Each row was made from one small tree. The marks that hang from a mark follow it in brackets, in alphabetical order. Every link used is in the known rows. Write each row's tree.
In the rows, zero is written as 128.
Known rows:
E[M Y]: [151 102 167 154  98 128 125 171 136 140 139 131 149 104 186 140  93 132
 166 135 111 172 130 122 146 190  91 142  81 150  88 182  88  77  49 107
 103 168 110 110  56 117 100 185  82 132 154 129  71 101 160 132 182  97
 197 106 159 153 119 152 129 127 142  59 156 133 138 114 145 155 137 137
 131 146 106  92]
E[M[G[W[H N]]] Y]: [158 109 136 153  86 116 118 159 123 123 160 114 150 104 160 133  60 103
 153 137 128 196 124 129 157 167  89 159 107 164 123 174  84  75  42 119
 116 163 112 112  60 126  67 171  87 119 143 111 124 107 143 132 145  89
 217 114 129 158 140 154 123 144 149  53 186 142 147 128 102 128  86 129
 126 127  94  94]
M[G[W[H N[L R]]]]: [128 104  90 110 101 136 113 130 107 118 143 121 146 123 125 121 108  98
 127 127 128 149 144 136 154  83 125 132 156 145 172 112 133 108 143 145
 149 121 131 141 118 135 113 128 111 118 132 120 185 128 101 113 104 122
 144 152 101 133 159 149 112 139 121 118 142 133 139 137  78 116  92 128
 123  77 101 126]
R[H[L X]]: [129 145 182 142 143 138 156 130 118 171 103 113 115 121 126 133 164 134
 143 144 122 128 123 114 143 127 131 109 106 109 116 132 120 127 145 105
 112 111 108 136 129 128 122 155 144  86 108 125 146 160 132 148 129 151
 121 124 118 138 137 139  74 146 137 120 129 135 105 129 141 121 128 118
 117 152 157 102]
H[M[G] X]: [112 175 105 126 121 142 149 136 119 128 140 104 105  69 118 127 122 106
  82 130 161  93 122 124 109 178 160 129 114 118  92 162 179  47  94 106
 122 135 160 132 104 121  85 131 180 135 124 109 180 139 112 108 142 145
 139 130 143 146 165 136  88 134 143 128 136  84  89  68 122 104  77 125
 106  82 133 113]
W[N]: [131 123 142 169 121 127 136 121 146 112 128 187 155 132 129 130 133 169
 106 126 122 114 147 110 151  89 125 112 144 142 166 114  90 127 144 126
 118 124 153 126 160 112 145 121  84 159 140 138 116 116 133 108 114 136
 134 122 130 130 127 139 134 136 134 125 124 137 120 118 130 149 100 112
 133 129  94 149]
X[H[L[N] M W]]: [116 176 147  99 171 126 115  98 156  55  93 107  99 144 154 171 128  89
 110 150 138 102  91 147  98 132 139 140 114 111 110 115 139 133 174 133
 132 135 116 106 172 126 163  90 147 164  96 112 109 115 125 173 150 123
 110 118 159 144 106  84 141 125 125 187 132 116 112 148 169 108 136 122
 108 151 210 145]
G[M W[H[X] N]]: [124 133 123 117 122 118 137  83 116 105 135 138  76 155 103 103  80 136
 108 109 176 159 126 135 149 119  92 199 171 113 189  74 132 153 112  92
 104 121 169 124 144 118 128 129 126 102 103 113 207 106 118 122  73 131
 165 127  93 120 138 127 167 173 121 125 167 188 128 163  84  48  51 101
  88 121 140 153]
N[L]: [134  90 118 117 110 167 123 141 114 136 115 143 159 121 152 140 156 121
 154 142 102 124 149 102 141  98 127  99 132 133 129 115 155 124 161 118
 132 100 120 132 132 124 157 133  85 111 166 147 115 134 122 120 162 142
 110 143 160 119 113 133 122 105 127 136  86 128 126 149 146 152 191 191
 128 101 114 113]
E[M[G[W]] Y]: [146 107 142 139 104 132 119 173 117 144 151 104 155  97 171 138  69 102
 168 141 128 193 134 136 142 182  93 162  99 152 101 186  99  68  45 114
 120 167 101 121  44 129  76 192 107 114 149 103 111  95 136 139 167  98
 208 125 148 167 136 152 108 141 149  48 161 135 138 123 110 132 102 136
 117 120  97  81]
L[N[R[H[W X] S]]]: [ 93  99 132 124 150 134 109 125 131 169 112 125 139 152 108 130 154 178
 128 129  74 116 119 126 127 109 151  96 135  98 127 130  98 156 184 164
 146 118 128 149 126 136 177 122 152 156 143 136  96 123 135 124 129 129
  91 129 105 114 131 112 136  95 100 126 106 106 164 117 133 157 186 109
 161 162 141 128]
H[W[N[L]] X]: [125 134 128 130 118 132 141 105 150 115 105 186 103  98  89 134 156 152
  53 148 104 111  96 106 147 147 150 109 172 120 110  95 117  84 197  86
 121  80 169 110 189 130 154  88 101 149 115 175 168 138 139 153 138 118
 133 109 144 111 139 119 166 135 133 189 104 127 120 111 162 118 156 103
 136 111 178 142]
G[M W[H N[L]]]: [134 112 107 116 106 127 122  87 111  94 131 140  97 168 109 106  74 116
 127 117 165 162 132 134 151  89  84 188 173 126 200  67 137 169 118 102
 116 112 155 123 153 124 139 124 102  91 115 117 194 108 116 116  75 138
 149 133 102 115 121 123 170 159 123 128 155 193 138 194  89  61  84 137
  96 116 118 149]
R[H[M[G[W[N]]] X]]: [118 173 116 158 128 141 155 113 110 153 123 126 119 120  96 114 121 113
 105 146 162 119 117 125 120 139 140 124 120 114 137 149 135  91  92 107
 131 131 138 148 110 133  85 153 179 109 104  99 179 144 111 118  94 134
 140 129 106 130 143 124  80 142 151 103 157 130 101 124 100 116  68 116
 113 122 114  98]
Y[E]: [149 125 171 156 162 139 109 158 131 158 109 143 160 126 146 126 160 162
 125 125 154 146 190 165 163 153 105 141 126 112 138 138 141 114 112 111
 120 105 123 129 112 125 132 157 113 151 156 151 106 132 149 138 168 138
 125  99 148 132 134 137  91 112 140 124  76 117 138  94 145 144 141 169
 116 107 130 152]
E[M[G[W]]]: [140 109 123 110 129 130 135 174 106 146 165  78 173 108 163 142  99  88
 158 130 145 178 148 163 113 148 104 137 121 135 104 166 120  67  83 114
 133 150 110 136  72 133 103 182 121 121 138 107 131 103 110 124 146 115
 185 141 154 149 140 137 103 142 131  66 124 129 120 127 102 131  96 119
 114 109  89 109]
H[M X]: [112 167 117 126 140 140 154 135 129 117 134 126  89  83 129 132 138 119
  95 126 151  86 111 110 107 194 150 121 101 115  84 152 180  54  87  93
 106 136 170 122 119 110 104 136 172 135 128 127 160 131 124 107 142 143
 134 121 149 132 143 134 109 131 139 141 130  97  92  70 150 120  95 117
 115 108 149 120]
W[N[R]]: [118  91 129 156 111 125 128 133 158 108 131 175 142 134 133 114 133 164
 107 107  88 105 138 118 149  90 136  92 136 140 161 112  87 132 149 147
 125 115 155 130 163 123 147 118  98 165 122 151 112 122 126  94 119 125
 124 140 115 119 131 147 138 130 107 133 119 120 135 104 143 180 144  87
 154 124 100 159]
R[H N S]: [156 144 133 123 123 122 119 123  67 228 105 127 176 126  93 112 167 180
 177 126 133 143 165  95 146  95 129 173 108 124 103 146  82 203 171 152
 156 159  78 173  62 126  99 146 119  73 140 105  73 126 125 154  80 166
 102 107 110  98 132 120 130 145 157  94 122 139 128 149  59 165 136 197
 157 169  85  37]
Y[E[M[G[W]]]]: [160 114 149 147 157 133 114 180 117 155 139  95 175 117 140 132 121 116
 134 127 169 191 178 188 142 167  91 147 124 123 121 166 135  84  67 104
 123 110 109 125  84 139  94 174 124 129 149 133 119 128 136 141 164 118
 156 104 153 141 135 131  83 120 145  87  90 118 139 104 126 139 122 152
 113 110 104 143]
X[H[L]]: [129 141 168 102 166 144 118 126 126  92 101  88 134 141 182 159 147  97
 156 138 130 126 129 129 136 106 114 134  98 123 132 111 132 155 178 121
 120 133  87 120 135 112 147 129 117 134 106 104  98 120 115 170 166 135
 123 131 154 148 115 112 124 139 114 156 127 129 101 142 159 130 135 143
  98 144 189 127]
N[L[H[M]] R]: [109  59  66 108  89 158 116 145 130 122 145 111 139 131 142 100 150  95
 158 113  76  88 126 110 105 121 149  49 132 144 133 110 191 171 131 149
 146 106 108 129 145 141 142  99 131 123 145 163 104 157 121  92 165 113
  86 180 134 103  97 136 154  76  80 155 103 106 147 138 167 173 252 157
 149  90 105 151]
L[H[M] N]: [100 139 102 156 154 125 125 111 145 130 171 125 157 175 124 133 129 156
 147 122 152  89 134 116  72 118 138  88 160 129 161 126 161 194 106 159
 137 156 124 134 143 111 182 101 148 175 189 127  85 131 148  94 135 108
  94 144 130 126  88 103 156  66 113 129 123 122 138 143 140 102 125 128
 125 138 100 191]
G[M W[N[L[H] R]]]: [104  86  93 113 122 138 129 106 119 122 132 136 108 167 104  93  77 122
 133 108 136 142 137 140 116  94 107 158 176 120 190  75 146 198 124 111
 125 101 141 132 161 142 147 129 134  94 118 111 162  94 104 114  95 135
 121 166 113 118 101 119 166 139 104 131 126 175 132 185 114  90 140 121
 103 110 111 169]
L[N[R[H[W] S]]]: [ 95  98 130 122 149 132 104 126 134 164 111 131 148 163 117 130 152 178
 138 129  74 114 127 133 125 101 148  99 137 100 135 130  91 163 184 173
 152 128 122 151 127 136 184 125 144 160 148 133  83 117 137 120 129 130
  90 133 106 116 127 113 135  95 100 122 106 110 170 129 127 163 186 118
 163 162 129 125]
N[R]: [105  78 137 101 124 141 118 161 138 139 122 136 130 127 168 114 153 142
 146 107  76 100 149 140 138 136 137  94 112 117 124 126 124 116 153 153
 134 136 130 145 118 131 153 150 132 157 122 149 105 118 116 103 160 129
 117 159 127 126 143 158 127 117  84 124 101 108 138  91 141 176 186 108
 144 102 126 133]
R[H[L W] N S]: [160 156 155  99 126 100 115 114  85 204  85 129 136 115  80 136 172 164
 154 135 114 141 132 114 141 100 149 182 120 122  72 129  86 197 209 152
 156 139  78 147 113 144 114 113 123  54 112 124  94 137 132 195  84 169
  92 100 118 110 137 118 134 163 162 140 113 138 135 160  81 144 156 178
 163 177 137  44]
R[N]: [153 134 141 116 138 124 143 138 122 163 127 171 149 122 140 127 160 173
 146 114 137 132 171 114 128 111 125 174 116 138 102 134 104 143 150 141
 133 143 130 150 100 125 140 146  94 134 155 125  95 110 125 121 119 144
 105 122 146 108 131 140 136 128 148 119  84 135 105 132 106 143 105 165
 140 120  90 103]
E[M[G]]: [143 112 137 120 114 132 132 169 115 149 163  83 181 100 168 133 105 107
 145 129 143 159 151 160 122 144 111 128 118 135 101 170 108  68  96 124
 131 151 109 133  74 125 106 169 109 141 139 116 110 117 122 118 160 118
 181 137 164 147 143 141 112 133 125  63 121 116 120 115 107 134 111 128
 120 107  81 109]

Which tree is each row?
[108 137  87 130 107 109 110 105 139 118 149 151 127 136 106 107 132 139
 115 114 126  68 120 130 101 151 153  89 174 135 140 105 153 182 143 146
 148 163 123 123 165 122 145  76 140 158 128 158 107 133 139 134 128 104
 130 146 131 116 109 118 196 115  99 168 143 123 141 125 124 126 163 118
 137 110 132 172] => L[H[M W[N[R[S]]]]]
[153 131  95 109 114 131 145 123 118 148 135 160 133 113 107 120 162 138
 133 122 134 119 139  91 107 121 141 143 139 153  95 117 153 165 152 128
 139 110 127 132 134 136 133  98 104 115 159 147 111 142 131 128 123 128
  83 128 150  88 107 120 172  99 146 159  85 132 108 154 132 127 160 186
 144 109 105 116] => R[N[L[H[M W X]]]]
[124  93  99 163  92 146 143 118 147 105 123 167 133 130 105 106 136 127
  96 129  89 109 110  94 138  84 146  67 127 148 156 113 112 129 136 129
 127  79 153 125 172 141 122  99 116 130 115 149 134 156 123  90 108 129
  96 136 108 103 114 134 126 113 122 141 128 122 133 128 157 185 177 119
 160 129  94 133] => W[N[L R[H[M X]]]]
[107 168  95 124 117 122 130 111 129 138 154 118 117 111 104 110 134 121
  96 126 157  74 121 131  99 183 157 107 176 119 115 117 182 132 135 118
 143 153 124 130 141 123 130  95 164 156 131 141 155 147 133 144 151 100
 143 149 143 129 132 118 168 114 113 160 135 113 111 110 122  76 126 113
 106  78 151 161] => L[H[M[G] W X]]
[115  99 122 158 108 127 127 123 129 143 123 152 143 128 100 103 142 168
 109 116  88 111 125 103 157  89 144  85 131 133 156 119  82 154 157 138
 131 115 137 139 144 126 123 115 121 132 112 141 116 134 126 111 101 136
 122 129  94 112 135 141 134 136 110 126 142 122 140 103 127 185 157  98
 162 148 112 125] => W[N[R[H[X] S]]]
[118 153 141 127 157 117 134 135 154  86 130 122 100 123 140 174 124 117
 130 132 129 101 105 129  86 121 154 124 102 130  99 153 167 113 106 149
 113 125 147 101 165 124 149 106 156 119 145 121 115 135 139 109 134 165
  82 125 145 159 115 127  76 118 148 151 117  99 122 118 171 116 109 125
 128 159 140 148] => H[L[N] M]
[156 107 140 138  89 121 113 167 117 134 157 102 148 100 174 136  67  99
 168 136 132 197 129 135 154 182  88 163  99 156 107 177  99  69  43 119
 119 172 103 117  42 126  71 182  93 118 145 109 124 106 143 136 159  90
 216 119 136 160 141 156 121 142 147  53 179 140 148 124  99 123  90 139
 120 122 101  83] => E[M[G[W[H]]] Y]
[ 95  94 143 139 155 141 121 129 148 153 121 140 149 175 137 126 148 174
 142 126  85 116 137 132 119  93 135  89 127 105 154 132  94 148 159 169
 139 118 134 152 128 135 187 140 141 173 153 130  87 120 133  94 132 124
  84 140 107 119 122 120 117  83 103 106  96 118 155 129 143 159 163 106
 153 152 109 144] => L[N[R[H]]]
[106 119 139 106 120 128 139 136 146 129 103 124  79 116 127 113 155 118
 110 125  81  91  95 144 125 161 159  92 101 103  94 131 132  99 146 139
 132 118 132 131 147 150 126 128 175 127  74 151 139 152 123 128 140 129
 108 148 112 123 142 142 111 134 102 151 123 104 130  96 158 154 185  85
 145 128 169 123] => N[R[H[L M W X]]]
[ 88 148  78 143 163 127 137 113 129 145 180  95 136 153  93 126 119 134
 126 125 161 103 119 112  67 131 150  95 167 130 151 132 181 171 101 140
 138 133 133 136 130 119 151 101 178 158 183 108 138 137 133 102 127 102
  96 149 116 128 110 102 140  73 119 133 127 114 125 129 128  77  96 111
 113 123 120 187] => L[H[M[G[W]] X] N]
[ 99 160 134  97 154 104 141 121 173  85 110 129  33  97  99 162 142 113
  59 135  94  87  51 139  84 181 186 112 124 110  49 130 167  72 150 124
 113  91 178  87 201 147 149  75 187 136  93 159 162 154 142 141 144 136
  79 121 138 140 136 120 118 121 130 214 109  80 127  83 200 101 155  60
 143 146 217 162] => H[L[N[R]] M W X]
[139 118 115 118 137 113 130 119 119  92 137 166 117 158 134 136 119 124
 145 124 144 154 127 118 151 109  97 145 150 146 180  94 127 125 112 117
 118 138 151 128 142 115 135 140  93 118 131 138 174 107 117 116  76 113
 158 120  92 122 134 146 146 159 130 136 153 178 140 147  91 113  59 107
 119 125 120 143] => G[W[H N]]
[156 121  97 117 114 136 142 129 114 149 143 156 155 124 120 121 156 135
 160 120 139 122 156  89 106 100 132 140 131 159 111 123 156 179 138 142
 140 122 117 139 119 132 131 109  92 109 173 135  94 135 127 113 121 132
  76 134 151  94 100 126 156  98 145 138  87 134 109 163 124 141 158 200
 142 112  76 116] => R[N[L[H[M]]]]
[118 131 130  89 133 129 128 103  99 129 129 112  74 150 126 107  92 122
 137 110 174 159 137 149 145 150  87 205 155  96 162  82 152 140 113  91
 109 139 150 137 108 119 133 155 140  94 108 110 203  99 114 131  99 137
 167 134 109 126 146 130 159 167 114 119 152 181 125 158  82  39  66 123
  74 105 160 136] => G[M W[H[X]]]
[120 153 169  95 177 128 110 105 151  83  87 109 119 156 161 170 145 114
 127 148 120 126 108 144 122 111 125 137 127 108 123  98 112 154 210 131
 133 124  99 112 170 124 188 101 118 164 104 116 101 111 129 186 160 117
 114 123 154 141 111  92 149 126 113 182 116 128 121 157 168 111 150 119
 110 153 214 143] => X[H[L[N] W]]
[111  93 107 110 153 128 131 143 128 111 131 162 121 151 133 133 123 125
 146 118 106 143 132 127 127 113 120 126 136 134 160 112 123 120 128 121
 124 123 151 137 145 134 136 158 124 122 129 130 147  87 100 113  95 123
 129 149 105 128 125 144 124 146 119 134 117 155 132 130 121 151 108  87
 129 119 115 144] => G[W[N[R]]]
[126 182 162 130 132 122 153 109 135 136  89 133  73 111 109 135 151 113
 101 153 134  99  87 134 120 172 154 119 115  98  89 136 137  87 134 102
 123 121 130 122 157 140 116 124 172 100  78 135 165 159 135 160 122 141
 123 117 130 138 135 119  93 152 150 153 136 124 109 124 148 103 124 105
 122 144 181 105] => R[H[L M W X]]
[170 117 147 144 145 124 110 171 115 143 143  97 170 118 145 125 120 109
 133 126 174 195 177 189 154 164  84 147 124 130 129 156 135  84  63 108
 121 112 111 121  84 134  87 167 111 134 143 140 130 139 145 137 157 113
 164  97 137 133 143 135  93 123 143  90 107 126 149 107 119 129 111 154
 113 110 108 142] => Y[E[M[G[W[H]]]]]
[116 186 121  96 141 143 109 101 136  79 101 111 121 123 157 141 118  86
  97 148 156 100 120 159 115 155 132 153 125 105 120 123 142 100 169 127
 152 164 113 130 129 124 132 112 148 181  87  98 130 108 109 167 154 112
 147 131 165 140 132  90 153 135 121 158 143 115 102 133 123 110 117 143
  96  99 181 120] => X[H[M[G] W]]
[156 101 138 154 150 125 114 176 130 143 143 107 171 118 131 118 116 119
 116 120 155 188 173 185 145 156  99 130 127 134 133 159 123  91  70 116
 123  95 124 119 101 145  89 160 120 139 139 139 119 132 137 126 154 111
 148 106 139 132 134 135  89 118 139  94  96 116 148  97 136 156 136 131
 127 114  98 154] => Y[E[M[G[W[N[R]]]]]]
[151 113 152 154  87 132 117 172 127 149 150 110 164  84 177 131  78 120
 154 139 123 176 140 134 154 177 100 146  94 151  94 192  86  67  56 123
 119 168 101 120  47 125  82 178  93 135 152 112  95 109 148 133 185 102
 206 120 158 165 139 154 113 130 143  43 159 120 135 111 120 139 118 145
 124 123  94  86] => E[M[G] Y]
[122 104 145 164 114 123 146 124 152 119 121 163 126 134 113 110 142 155
 105 119  89 112 119 108 147  85 142  83 126 138 157 112  85 138 148 135
 118  97 146 125 171 132 131 118 117 136 104 146 127 146 128 106 107 132
 109 134 100 121 131 145 117 135 115 137 133 124 130 109 153 170 144  79
 155 143 117 146] => W[N[R[H[L X]]]]
[122  97 133 154 109 119 122 128 134 133 118 146 147 133 109 116 139 155
 123 115  79 115 126 110 155  73 145  86 127 139 157 118  81 165 162 152
 131 116 126 131 157 130 128 111 113 119 112 140 106 137 127 118 103 147
 115 130  98 123 129 143 123 141 112 129 139 123 145 115 130 183 158 102
 163 154 111 131] => W[N[R[H[L] S]]]
[160 186 155 119 128 103 156 104 135 145  95 165  94 124 103 129 151 134
 122 141 144 120 116 137 105 130 146 174 110 122  78 138 105 136 140 145
 143 134 122 133 142 155 116 116 141  96  92 125 125 146 131 155  90 148
  85 112 133 114 122 117 110 147 174 147 115 139 104 159 116 120 114 146
 143 153 123  84] => R[H[L M W] N]
[158 179 134 123 132 113 159 121 107 160 119 129 118 122 104 129 129 106
 150 133 163 137 133 129  99 100 137 182  98 137  99 157 124 140 109 149
 140 134 112 146 107 153  81 142 158  70 109  87 139 144 110 130  75 160
  82 131 115 129 130 128  68 148 178 111 126 137  97 163  91 117  72 157
 129 141  85  76] => R[H[L M[G[W]]] N]
[146 147 143 123 113 101 124 113 142  75 141 119  93 132 153 152 126 117
 137 123 143 116 109 125 139 119 124 135 114 140 133 115 152 119 107 152
 114 145 144 102 146 109 143  96 112 131 130 146 145 159 152 106 118 139
 125 108 115 134 141 141 121 133 130 151 163 125 148 126 127  92  84 135
 132 145 143 145] => W[H[L[N] M]]
[ 83  89  94 131 153 129 111 130 124 173 166  89 153 155 100 110 156 178
 146 104  91 102 123  98 102 116 155  61 160 127 145 112 147 225 162 157
 138 122 109 142 128 117 178  99 156 155 180 142  86 140 144 112 146 103
  86 150  99 108 110 113 173  66  74 140 112 102 159 112 145 135 196 102
 151 149 136 185] => L[H[X] N[R[S]]]
[124 154 135 139 137 124 111 120  90 168 104  83 138 128  99 146 139 134
 165 142 122 111 115 113 120 102 150 125 102 117 106 155 132 171 134 150
 140 146  88 140 112 123 113 126 168  65 134 103 101 143 136 146 100 178
 100 113 110 139 121 114  88 139 146 115 150 112 145 139 106 146 143 160
 145 191 137  71] => R[H[L[N] M] S]
[118 167 144 114 174 135 122 113 144  64 111  88 114 145 163 164 127  88
 138 141 144 109 108 132  99 111 128 133  91 124 125 129 148 147 137 133
 120 136 111 110 149 115 143 107 149 149 113  92  98 117 118 146 148 140
 103 124 151 148 102  96 117 119 125 161 139 114 104 144 171 120 123 137
 105 160 183 139] => X[H[L[N] M]]
[118 152 109 109 132 142 115  92 156  48  96 135 111 143 145 133 124  88
  89 143 125  94  96 135 113 137 134 121 124 122 132 104 133 125 169 123
 141 129 129 116 171 131 142  83 129 179  79 125 115 116 112 152 142 103
 128 125 156 118 105  89 175 125 113 184 143 122 113 141 161 147 161 132
 123 118 177 137] => X[H[M W[N[L R]]]]
[157 137  86 165  71 118 146  88 142  55 148 161 101 110  99 116 123 109
  75 128 144 116  89  77 156 103 127  98 136 170 163  93 142 104 104 108
 104  97 179  98 171 109 110  65  84 132 124 163 186 180 145  89  90 115
 136  94 102  96 134 135 157 128 142 165 180 132 135 122 136 122 100 137
 145 123 114 142] => W[H[M X] N[L]]
[129 132 138 112 126 106 137  90 118  96 135 125  68 149 100 113  78 121
 113 111 172 162 114 134 147 111  95 196 165 122 179  70 136 159 117  92
  98 110 163 111 164 122 126 120 126  83  95 113 209 117 121 131  77 142
 154 126  94 129 135 132 149 180 126 140 167 181 125 164 100  41  55 100
  89 133 155 160] => G[M W[H[L X] N]]
